Each row was made from one small tree. Brackets hold a mark, then the marks that hang from it, in the order of their numbers. Every link used is in the known rows. Write each row's tree.
Known rows
[J634 [J763 [J596 J441]] J824]: [-14.9  26.4 -21.6 -33.2 -21.9  -9.1   1.5  -1.7  -5.8  15.9  14.3  -1.0
 -14.6  -3.2   0.4  -0.3   5.8   9.6   4.9  19.1 -15.6  -5.3  14.6  16.6]
[J749 [J763 J596 [J634 J683]]]: [ -5.3  -2.1  13.5  -8.9  -5.8  -2.6   4.9   1.3  25.4   2.7  13.6  11.5
 -24.7   0.3   2.0   3.4  37.6  18.1  11.6  11.5 -12.0 -12.1  21.9   5.2]
[J632 [J441 [J596 [J763 [J634 J683 J824]]]]]: [ -3.5   3.2  27.1  -6.7   4.8 -20.8   4.3   1.6   6.3   1.5   8.5   7.6
  -7.2  -6.3  -1.9   4.8  12.5   1.4   3.5   1.4   8.2 -27.4  -6.6   2.0]
[J763 [J634 J683 J824]]: [  8.1   7.1   5.0 -25.7  18.2 -19.8  -0.3  -8.8   8.2  -3.8   1.1  -0.7
 -12.8  -0.3  13.9   2.4   3.5   5.7 -18.9  14.8  -2.1  -2.1  17.2 -19.2]
[J435 J824]: [ -6.3  10.4 -18.5  -6.1 -23.2 -19.9  -6.3   0.0  16.7   7.8  12.9  29.5
  -8.3  -4.4  11.9   1.9   6.7   1.1  -7.3   0.5 -18.9 -13.0  19.0  -9.6]
[J683 [J634 J763 J824]]: [-10.4  29.6 -17.4 -23.9   0.9 -22.0  -2.2  -4.2  -7.3   3.7  18.2  23.8
  -3.9   0.2  10.5   6.0 -11.3  18.9 -11.4  10.7   1.7  -8.7  16.3   2.7]
[J632 [J441 J596 J976]]: [  0.8   8.5  21.4  17.5  -1.9 -22.3   1.4   1.3  -3.2  10.0  18.1  21.5
   5.0 -12.5  -1.6   6.5  -4.1   0.0  17.9 -27.2  14.7 -18.1  -0.7  -1.0]
[J976 [J441 [J596 J763] J632]]: [-21.0   8.8   5.6   7.1  26.3  -5.2   2.8   9.9  -0.9  18.0  19.0  21.5
  11.3  -0.5  -6.3  17.7  15.2  -4.0  21.8 -10.5  -5.9  -2.9 -17.4   1.8]
[J634 J683 [J763 [J596 J441]] J824]: [ -5.5  30.7 -10.0 -47.5  -4.8  -9.1   1.5  -8.5   4.9  15.4   2.4 -27.6
 -22.1  -4.3   1.4   5.1   1.2  11.6   5.4  29.2 -13.6  -3.3  22.0  13.7]
[J749 [J763 [J596 J441] [J634 J683 J824]]]: [ -5.8  -0.4   7.9 -14.4 -15.2  -6.3   2.8   6.5  24.2   3.3   6.8   6.0
 -29.3   0.1   1.5   0.5  26.4  11.7  -2.5  21.1 -12.6  -7.7  12.0   8.2]
[J596 [J441 J632 J976] [J763 [J634 J824]]]: [ -2.9  14.9  -5.5   3.7   0.2 -15.9  -5.2   8.9   2.2 -14.5  13.6  17.8
 -16.4   3.1 -11.3  13.9  18.6  -6.1 -19.5   4.8   8.3   7.9 -31.7  -1.9]
[J632 [J441 J976]]: [  1.9  11.8  18.8  10.4 -14.8 -26.3  -7.2   6.1   0.7   8.8  13.9  21.1
  -2.6 -10.5   2.3   7.3  -4.3   2.4  11.4  -5.1  20.4 -14.5   7.5  -0.5]
[J632 [J441 [J596 [J763 J634]] J976]]: [ -2.0   2.3  26.7  20.5   4.3 -21.1   2.3   2.7  -0.6   1.7  20.2  25.9
  -0.6  -6.9  -8.0   6.7  15.7   1.5   8.8 -20.1  16.0 -24.2 -14.0   1.6]
[J749 J763]: [-13.7  10.2  -4.8  -9.2 -21.9 -11.7 -10.0  10.3  27.7   0.8  19.8  24.8
 -19.4  -4.2   2.8  13.4  16.9  22.0  18.5   7.6  -5.0 -19.0  11.9   5.7]
[J976 [J441 J596 J632]]: [-15.7   9.3   7.9   8.1  27.7  -5.8   3.7   6.8  -4.2  22.5  15.7  22.0
  17.0  -2.7   0.2  11.6   2.2  -6.3  21.0 -18.1  -5.7   5.5  -7.6  -7.4]
[J763 [J596 J441] [J634 J683 J824]]: [  0.2  -4.9   8.8 -14.8 -12.1  -8.0   8.2  -8.3   2.7   6.5   1.2  -7.4
 -17.4   0.1   6.5  -7.3  17.8  -4.2 -12.2  16.8 -12.1   6.7  10.5  -1.3]
[J749 [J763 [J596 [J441 J632]] J634]]: [-13.9  -3.6   6.7   3.9 -22.1   0.6   5.1  12.0  17.3  -1.8  17.0  24.8
 -21.5   0.3  -6.1  -0.5  40.5   7.2   9.3   6.1 -10.3   0.0   0.1   9.6]
[J632 [J441 [J596 [J763 [J634 J824]]] J976]]: [  0.6   7.9  19.8  13.6   9.5 -23.9   4.2   3.1  -2.9   2.6  17.1  24.0
  -1.2  -8.6  -4.5   4.9   8.5  -0.1  -1.4 -16.0  13.9 -25.4 -11.8   0.2]
[J763 J596 J634]: [ -6.5 -12.2   6.3   2.6 -15.1  -3.3  10.9  -8.2  -5.2   7.1  17.1  19.6
  -7.0   1.8   5.9  -8.5  35.0   2.6   6.1  -4.0 -12.4  -0.9  18.7  -1.3]
[J763 [J596 [J441 J976]] [J634 J824]]: [  0.9  -5.4  -1.9   6.0 -14.9  -9.8   8.8  -4.4 -10.0   7.5  10.4  15.6
 -10.4  -0.3   3.7  -8.8  16.2  -7.1 -15.7  -1.9  -8.2   7.8   4.6  -1.3]
[J596 J441]: [-13.3  -1.2  -3.0  -2.8 -48.1 -12.4 -14.3   2.1   7.8   2.9  14.3  14.5
  -7.9  -2.9   2.5   6.9   3.8   1.3  10.4   9.1   2.3   3.5  -8.2   4.2]

Which tree is each row?
[-11.1  25.7 -16.7 -22.1  -4.7 -15.2   6.2  -6.5 -12.2  10.0  20.8  20.5
  -7.4   0.0   8.4   1.1  -2.1  16.4  -5.6   7.1  -6.6  -5.8  22.8  11.3] -> [J683 [J634 [J763 J596] J824]]
[ -4.5   2.4   5.6 -13.0  17.2 -11.7   5.6  -9.4   7.6  -1.9  15.9   7.8
  -7.3  -0.9  -0.4  10.3  20.1   7.9   1.8 -10.3  -8.7 -17.8  -7.5  -4.1] -> [J441 [J596 [J763 [J634 J683 J824]]]]
[-12.9  -1.5  10.5  -2.8  32.5 -10.1   1.1   0.0   3.6  19.1   9.8  11.5
   5.3  -0.3   4.4  12.4  11.5   2.0   5.4   5.1  -5.7 -15.8  -7.1  -0.2] -> [J976 [J441 [J596 [J763 [J634 J683 J824]]]]]
[ -2.6  24.7  -3.4  12.4  30.8 -11.1   8.7  -2.0  -0.8  -1.7  27.6  17.9
  -0.3  -4.4 -18.0  21.7  13.3   0.1  14.8 -48.3  -0.8   1.2 -20.3  -5.8] -> [J441 [J596 J763] J632 J976]
[-14.9  17.6  -6.2 -10.2 -13.9 -11.1   4.0  -7.5  -9.5   8.8  24.5  24.2
  -3.7   1.8   5.8   2.7  11.2  19.5   9.0   1.8  -3.1  -5.8  18.9  13.9] -> [J683 [J634 [J763 J596]]]
[ -7.6  -1.2  -3.2   9.3 -40.6  -5.8   0.4  -2.0  -2.7  16.7  20.6  11.1
  -9.4  -3.9  -2.6   2.3  14.2  -2.7  17.2  -8.5  -6.4   5.8   4.4  12.5] -> [J763 [J596 [J441 J976]]]
[ -4.8   8.3  20.3  16.3  -3.9 -21.5  -0.5   3.7   1.2   7.1  21.0  21.1
  -1.1  -8.3  -8.3  12.4   9.5   3.1  18.4 -20.7  16.4 -27.1 -11.1   7.9] -> [J632 [J441 [J596 J763] J976]]
[-18.4   2.3  12.2  11.5  32.6  -3.4   5.8   8.9  -3.2  12.7  16.5  27.0
  12.2   1.8  -4.7  12.9  22.6  -4.2  13.1 -11.7  -4.4  -2.6 -18.9  -3.3] -> [J976 [J441 [J596 [J763 J634]] J632]]
[-10.1  -4.4  26.8  10.0 -11.3 -16.2   1.7   3.2   2.8   1.6  17.7  25.0
  -0.7  -5.4  -3.8   2.1  23.3   2.0  13.3  -7.0  10.2 -28.2 -12.3   5.1] -> [J632 [J441 [J596 [J763 J634]]]]
[-10.6  25.3  -4.4   0.5  -8.7 -10.5   4.1  -4.1 -13.0   5.4  23.1  24.3
  -4.0   0.2  -4.2   7.3   5.6  11.1   5.3  -6.2   4.3   9.2   4.2  12.2] -> [J683 [J634 [J763 [J596 [J441 J632 J976]]]]]
[ -9.1  38.2 -23.5 -24.4  -3.3  -9.9   4.6  -0.7 -10.0  13.5  13.9  -0.3
 -13.8  -3.5  -8.0   3.5   1.7   2.7   2.0   5.0 -10.0   6.0  10.6  10.2] -> [J634 [J763 [J596 [J441 J632 J976]]] J824]
[  1.5  -8.8  17.0 -10.0  -0.8  -4.2  11.2 -14.6   3.5   8.0   9.6  -2.1
 -13.1   2.0   5.4  -3.0  31.3   4.5   5.9   3.3 -11.4   1.4  24.0  -4.5] -> [J763 J596 [J634 J683]]
[  6.1  21.7   9.3   9.4  47.8 -11.4  11.0  -7.2   1.6  -8.6  19.7  10.6
  -3.3  -2.9 -15.4  19.5  20.2   0.2   5.3 -41.6   1.0   4.8 -18.3 -13.4] -> [J441 [J596 [J763 [J634 J683]]] J632 J976]
[  3.6  26.7  -2.2  12.9  32.3 -12.8   9.7  -3.7  -6.0   3.2  23.0  18.4
   5.0  -8.7 -10.5  15.6  -2.9  -3.6  14.8 -55.3  -1.8  11.4  -7.2 -17.1] -> [J441 J596 J632 J976]
[-14.4  18.3  -3.9  -2.9  12.9  -6.0   6.5  -0.7   3.5  -3.5  24.7  16.0
  -1.6  -2.2 -13.7  17.5  22.6  -0.9  20.5 -31.6  -7.7  -2.5 -17.8  -1.9] -> [J441 [J596 J763] J632]
[-10.6  -9.4  12.7  -8.4 -28.7  -9.4 -12.1  -2.2  17.6 -10.8   9.7   4.1
 -19.7   3.5  -3.5  12.9  34.3   7.2  -1.2  26.3   6.3  -8.0 -23.5   7.2] -> [J596 J441 [J763 [J634 J683]]]
[ -7.4   9.4  -2.1   9.3 -27.3  -4.4   4.4   0.1  -5.1  11.3  18.2  10.6
  -8.6  -4.2  -8.3   5.0  14.7  -9.0  16.0 -14.7  -6.8  17.7   0.9   7.1] -> [J763 [J596 [J441 J632 J976]]]
[ -1.7  10.6  10.7   3.9   2.9 -12.9  -7.3   2.5  11.4 -15.6  10.7   6.6
 -18.7   2.5 -14.0  19.0  26.8  -0.8  -6.3   6.2  14.0   9.5 -30.4  -2.0] -> [J596 [J441 J632 J976] [J763 [J634 J683]]]
[  1.0  18.6   2.3  17.0  40.5 -11.5  12.2  -2.6  -4.0  -9.9  25.3  25.0
   0.4  -1.9 -16.4  17.5  23.2  -0.6   3.5 -46.3   0.8   2.0 -22.7 -12.5] -> [J441 [J596 [J763 J634]] J632 J976]
[  8.2   0.3   8.6  -7.4  -1.6 -11.4   8.3  -9.5  -0.6   7.0   3.5  -4.9
 -16.7  -2.4   3.5  -3.1  12.7  -4.7 -15.4   6.2  -6.7   9.6  10.9  -3.2] -> [J763 [J596 [J441 J976]] [J634 J683 J824]]
[ -4.0   5.4   0.7 -22.5   7.1 -15.9  -5.1  -5.0  13.7  -8.2   8.6   2.8
 -19.9   2.6   3.5  13.7  23.9  10.6 -10.9  21.7  -1.7 -15.9   1.7  -2.1] -> [J596 [J763 [J634 J683 J824]]]
[ -0.2  10.6   3.9 -22.2  10.4 -15.3  -3.9   5.2  27.9  -5.6   5.7  10.4
 -25.0  -1.7   8.9   8.5  15.7  18.9  -6.7  20.1  -5.0 -15.5  16.7  -6.3] -> [J749 [J763 [J634 J683 J824]]]
[-13.6  29.9 -15.0 -19.1  -8.1 -13.9   6.0  -1.3 -13.9   5.3  18.1  18.6
  -7.0  -0.2   1.5   0.7  -1.8   6.7  -7.1   7.0  -4.1   6.1   8.9  10.5] -> [J683 [J634 [J763 [J596 [J441 J632]]] J824]]
